Each row was made from one walk, in order. Every step used is in the known rows, and no mark comes twice. Write each row's walk.
Known rows:
kani -> rebo -> pusu: [ 1.42  0.54  2.09  1.96 -0.18 -0.61 -0.50 -0.96 -3.47 -0.22 -1.58  2.33
 -2.47 -2.56  2.03  1.71  1.14 -0.50 -0.32 -0.28 -0.88  0.44]
zozef -> kani -> rebo -> pusu -> duvuzep: [ 2.58 -1.04  4.93  2.16 -1.05 -1.91 -1.74 -3.83 -5.39 -1.98 -1.19  3.27
 -1.71 -2.43  0.78  2.10  0.41 -4.55 -0.11 -0.77 -1.07  0.38]
zozef -> rebo -> pusu -> duvuzep: [ 0.02 -1.78  3.57  3.71 -1.14 -0.50  0.80 -1.33 -1.75  0.20  0.22  2.92
 -1.34 -0.81 -0.52  0.29 -0.12 -0.08 -0.27 -1.20 -1.42 -0.01]
gukov -> kani -> rebo -> pusu: [ 1.61  0.14  3.32  1.97 -0.03  0.70 -0.12 -0.97 -2.16 -0.06 -1.30  2.54
 -1.63 -2.18  1.73  3.38  0.64  0.77 -1.11 -0.64 -0.49  0.12]
zozef -> rebo: [-0.50 -1.16  0.68  2.05 -1.85 -0.82  0.27  0.40  0.75  2.55  0.66  0.39
 -1.53 -1.53 -0.25  1.54 -0.29  0.60  1.30 -0.57  0.07 -0.47]
pusu -> zozef -> kani: [ 0.97  0.02  2.29  1.08 -1.44 -0.88 -1.22 -1.82 -3.22 -0.18  0.72  0.71
 -0.82 -0.93  0.43  1.43 -1.77 -2.57  1.81 -0.92 -2.31 -0.30]
kani -> duvuzep -> rebo: [ 1.39  1.67 -0.08  0.69 -1.08 -3.54  0.48  2.04  0.12  0.80  0.07  5.35
 -1.99 -2.91 -0.78  3.18 -0.11  0.69  2.27  0.54  0.36 -0.23]
duvuzep -> rebo -> pusu -> zozef: [ 1.01  2.28  2.06  2.76 -0.27 -0.45  1.20  1.18 -3.54 -0.08  0.28  4.91
 -1.71 -2.57 -0.22  1.09 -0.17  0.82  1.34 -0.17 -3.67 -0.96]
gukov -> zozef -> rebo: [ 0.07 -1.28  1.43  1.75 -2.03 -1.04  0.79  0.36  1.71  1.19  0.88 -0.64
 -1.42 -0.19 -1.00  0.15  0.87 -0.42  0.06 -2.41 -1.44 -1.36]
rebo -> pusu -> duvuzep -> zozef: [ 2.28 -1.05  3.99  1.67 -1.03 -0.31  0.16 -2.33 -3.05 -1.42 -1.04  4.71
  0.95 -1.00  1.25  0.04  0.40 -0.60 -0.43 -1.93 -0.04  2.09]
zozef -> kani -> rebo: [ 2.09 -0.35  2.00  0.51 -1.81 -2.07 -2.23 -2.14 -2.77  0.34 -0.77  0.74
 -1.86 -3.13  1.17  3.33  0.08 -3.88  1.57 -0.18  0.34 -0.19]
pusu -> duvuzep: [ 1.30 -1.43  1.53  0.54 -1.34 -2.34  0.81 -1.17 -0.56 -1.00 -0.66  2.68
 -0.21 -1.05  0.93  1.15  0.40 -1.94  0.61 -0.90 -0.55  0.16]
duvuzep -> rebo -> pusu -> zozef -> kani: [ 1.66  2.05  3.64  3.24 -0.65 -0.75 -0.64 -0.05 -4.86 -0.01  1.12  4.18
 -1.43 -2.64 -1.20  1.96 -0.62 -1.51  1.97  0.14 -3.48 -1.25]
zozef -> kani -> pusu: [ 1.64 -0.25  0.62  2.17  0.05 -0.82 -1.84 -1.26 -0.72  1.44  0.48 -1.74
  0.09 -1.84  0.74  2.08  2.51 -1.70  0.56  1.30  0.44  0.27]
kani -> rebo: [ 1.45 -0.04  0.35  0.05 -1.47 -1.78 -0.40 -0.83 -1.53  0.29 -1.75  1.55
 -2.18 -2.94  2.09  2.48  0.57 -1.62  0.90 -0.50  0.20  0.09]
rebo -> pusu: [ 0.79  0.47  1.83  2.68  0.43 -0.20  0.11  0.38 -2.02  0.37 -0.06  1.62
 -0.78 -1.10  1.01  0.89  1.16  1.03 -0.37  0.16 -1.14  0.36]
gukov -> pusu: [ 0.19 -0.91  0.95  0.28 -1.39 -3.01  1.19  2.88  1.43  0.43  1.01  1.02
 -0.11  0.02  2.13  2.10  1.80 -1.60  1.18  0.35  0.73 -0.85]
gukov -> rebo -> pusu -> duvuzep: [ 1.12  0.07  0.78  2.19  0.22 -1.49  1.44 -1.15 -2.25 -1.21  1.25  2.24
 -0.94 -1.82  0.61  1.73  0.51  1.73 -0.05 -0.38 -0.87 -0.01]
gukov -> zozef -> kani: [ 1.98 -0.57  2.66  1.06 -1.33 -2.03 -1.09 -0.84 -0.34 -0.46  0.98 -0.85
 -0.17 -0.23 -0.60  1.03  1.36 -3.52  0.20 -1.60 -1.45 -1.06]
duvuzep -> zozef -> kani -> rebo -> pusu: [ 3.09  0.04  4.45  1.77 -1.46 -0.16 -2.83 -3.21 -5.24 -0.14 -1.13  2.66
 -0.70 -3.09  1.49  2.14  0.13 -2.53  0.52 -1.26  0.71  1.77]
rebo -> pusu -> zozef: [ 0.43  0.89  2.35  2.41  0.12  0.71  0.50 -0.71 -3.96 -0.65 -0.02  2.18
 -1.45 -0.45  1.32 -0.27 -0.73  0.83  0.00 -1.02 -3.47  0.29]
gukov -> duvuzep -> zozef -> kani -> rebo -> pusu: [ 3.90 -1.79  4.21  2.20 -2.11  0.30 -1.86 -3.13 -3.88 -0.37 -2.12  2.41
  0.34 -1.44  1.94  0.81  1.09 -2.59  0.07 -1.81  0.30 -0.09]

Write each row's walk:
[ 0.49 -0.84  3.08  3.29 -1.49  1.22 -0.32 -0.61 -1.63  2.04  0.29  2.26
 -0.38 -1.45  0.12  0.39 -0.36  1.99  0.27 -1.69  0.46  1.45]
duvuzep -> zozef -> rebo -> pusu
[ 3.58 -1.87  4.14 -0.40 -3.20 -2.25 -2.06 -4.74 -3.85 -1.48 -1.82  3.74
 -0.11 -3.13  1.34  2.50 -0.64 -5.61  1.44 -2.31  1.45  1.60]
pusu -> duvuzep -> zozef -> kani -> rebo
[ 1.32 -0.81  3.14  2.39 -0.17 -1.14  0.67 -1.35 -2.61 -1.48 -0.53  3.44
 -0.44 -0.67  0.81  0.40  0.92 -0.78 -0.62 -0.69 -1.49  0.49]
rebo -> pusu -> duvuzep
[ 2.27 -1.68  2.40 -0.18 -2.29 -1.60  0.34 -2.14 -1.03 -0.95 -1.13  3.88
  1.28 -1.46  1.34  0.78 -0.19 -1.83  0.84 -2.25  1.00  1.80]
pusu -> duvuzep -> zozef
[ 1.02 -2.70  2.80  1.13 -3.31 -0.92  0.43 -2.27 -0.24  0.64 -0.31  3.31
  0.31 -1.52 -0.02  0.72 -1.13 -1.03  1.15 -2.78  1.15  1.24]
pusu -> duvuzep -> zozef -> rebo
[ 1.33 -2.60  2.88  3.68 -2.15  1.64  0.60 -0.43 -0.38  1.81 -0.63  2.13
  0.70  0.12  0.53 -0.92  0.71  1.96 -0.13 -2.24  0.04 -0.46]
gukov -> duvuzep -> zozef -> rebo -> pusu
[ 1.61  0.08  2.56  0.34 -2.05 -1.26 -1.78 -3.09 -4.78 -0.71 -0.86  1.33
 -2.47 -2.52  1.37  2.15 -1.80 -4.15  1.83 -1.37 -2.04 -0.18]
pusu -> zozef -> kani -> rebo
[ 1.73 -0.03  1.01 -0.28 -1.61 -1.63 -0.78 -0.83 -0.71  0.16 -0.72  3.81
 -0.35 -1.10  1.27  1.49 -1.20  0.76  1.16 -1.62  1.86  2.58]
kani -> duvuzep -> zozef
[ 3.38 -0.29  2.52  1.97 -1.11 -3.21  0.08 -1.20  0.10 -1.24  0.46  1.78
  0.21 -2.25 -1.70  1.44  4.00 -4.63  0.27 -0.47 -1.54 -1.61]
gukov -> zozef -> kani -> pusu -> duvuzep -> rebo
[ 0.51 -1.43  1.39  1.39 -2.78  0.03 -0.22 -0.54  0.32  2.51  0.13  1.49
 -0.11 -1.92  0.19  1.15 -0.86  0.79  1.52 -1.92  1.49  1.03]
duvuzep -> zozef -> rebo
[ 2.22  0.19  0.16  1.77 -0.55 -2.56  1.39  0.13  0.44  0.12 -0.62  3.65
 -0.24 -3.38 -0.12  2.09  3.23 -1.34  0.99  1.06 -0.22 -0.53]
kani -> pusu -> duvuzep -> rebo
[ 1.98  1.99  3.09  3.13 -0.14 -2.72 -1.44  0.61 -3.26  0.38  1.12  5.33
 -1.94 -2.75 -1.79  3.27  0.01 -0.38  1.58  1.02 -0.55 -0.19]
zozef -> kani -> duvuzep -> rebo -> pusu
[ 3.88 -2.39  2.60  0.27 -3.41 -0.86 -1.81 -2.99 -2.04  0.09 -2.23  1.77
  0.58 -1.84  2.07  1.60  0.59 -3.76  1.29 -2.02  1.37 -0.47]
gukov -> duvuzep -> zozef -> kani -> rebo
[ 0.98  0.99  2.54  1.73 -0.53  0.26 -0.07 -1.96 -5.40 -1.24 -1.63  2.82
 -3.02 -1.98  2.25  0.57 -0.73 -0.70  0.08 -1.36 -3.29  0.39]
kani -> rebo -> pusu -> zozef
[ 1.20  0.55  3.83  1.83 -0.31  1.52  0.38 -2.01 -4.04 -1.05 -1.32  3.17
 -2.31 -1.62  2.07  2.23 -1.22  0.50 -0.79 -1.82 -2.85  0.14]
gukov -> kani -> rebo -> pusu -> zozef
[ 1.09 -0.62  3.22 -0.22 -2.61 -2.91 -0.78 -0.67 -3.21 -1.17  0.32  1.39
 -1.98 -1.06  2.36  2.60 -0.60 -5.70  2.06 -0.94 -1.17 -1.04]
gukov -> pusu -> zozef -> kani -> rebo
[-0.95 -0.70  1.17  1.84 -2.10  0.13  0.71 -0.56 -1.14  1.41  0.58  0.88
 -2.09 -0.97  0.13  0.39 -2.31  0.39  1.52 -1.75 -2.33 -0.54]
pusu -> zozef -> rebo
[ 1.20 -0.38  0.35  1.80  0.56  0.81  0.42 -0.07  1.86  1.54 -0.18 -0.64
  0.54 -1.28  1.49  2.91  2.47  1.87 -0.81  0.64  0.69  0.22]
gukov -> kani -> pusu
[ 2.29 -0.51 -0.25  1.63 -1.91 -2.02  1.87  2.36  1.62  1.23 -0.76  3.50
  0.11 -1.83  0.07  1.73  2.11 -0.14  1.79  0.21 -0.68 -3.18]
gukov -> duvuzep -> rebo
[ 2.70 -0.52  1.43  1.54 -0.92 -0.09 -2.30 -2.24 -1.15  1.42  0.01 -0.46
  1.46 -2.20  1.15  1.67  1.90 -1.51  0.85  0.04  1.95  1.89]
duvuzep -> zozef -> kani -> pusu
[ 0.95  1.04  3.85  2.57 -0.04 -0.74 -1.82 -2.19 -5.48 -1.28  0.76  3.21
 -2.30 -0.02  0.03  0.83 -2.48 -0.60  0.55 -0.98 -2.78  1.03]
rebo -> pusu -> zozef -> kani -> duvuzep
[ 1.92  0.02  1.29  0.77 -1.76 -3.49  1.55  0.62 -0.21 -0.44 -0.38  5.49
 -0.51 -3.14 -0.68  2.63  0.91 -2.07  1.91 -0.06 -0.59 -1.08]
pusu -> duvuzep -> rebo
[ 2.27  0.10  1.35  3.47 -0.65 -0.81  1.76  2.23 -0.42  0.77 -0.67  4.24
 -0.07 -1.47 -0.07  0.88  2.71  1.06  0.60  0.43 -1.70 -2.85]
gukov -> duvuzep -> rebo -> pusu
[ 2.59  0.12  4.47  2.10 -0.77 -1.24 -1.84 -2.36 -3.82 -1.49 -0.45  0.49
 -2.03 -1.45  0.30  1.01  1.97 -3.82 -1.07 -1.76 -2.27 -0.63]
gukov -> zozef -> kani -> rebo -> pusu
[-0.51 -0.52  2.25  3.97 -0.57  0.42  0.16  0.32 -1.21  2.02  0.75  0.96
 -1.71 -1.17 -0.27  0.79  0.25  1.85  0.03 -0.34 -1.02 -0.13]
zozef -> rebo -> pusu
[ 2.40 -0.72  2.60  0.66 -2.16 -0.87 -2.15 -1.85 -1.87  0.89  0.28  1.29
  1.17 -1.91  0.58  2.06 -0.45 -2.27  1.81 -1.08  1.51  1.33]
duvuzep -> zozef -> kani
[ 2.88 -1.02  4.15  0.99 -1.70 -0.69 -0.40 -3.54 -4.57 -2.05 -2.56  5.27
 -0.65 -2.58  2.26  0.81  0.36 -2.09 -0.45 -2.35  0.25  2.21]
kani -> rebo -> pusu -> duvuzep -> zozef
[ 0.82  1.44  1.51  2.69  0.18  0.01 -0.58 -1.62 -4.87 -0.43  2.71  0.25
 -1.66 -1.76  0.16  1.92 -1.54  1.05  1.20 -0.45 -2.65 -0.46]
gukov -> rebo -> pusu -> zozef -> kani
[ 3.12 -1.19  5.76  1.85 -1.30 -2.30 -1.28 -4.03 -4.39 -3.33 -0.95  2.40
 -1.64 -1.06  0.07  0.66  1.67 -5.73 -1.37 -2.55 -2.61 -0.46]
gukov -> zozef -> kani -> rebo -> pusu -> duvuzep
[ 2.65 -2.19  0.82  0.57 -2.43 -0.09  0.62 -0.47  0.81  0.62 -1.55  1.87
  1.88 -0.20  1.98 -0.10  1.09  0.08  0.75 -1.92  0.95 -0.30]
gukov -> duvuzep -> zozef
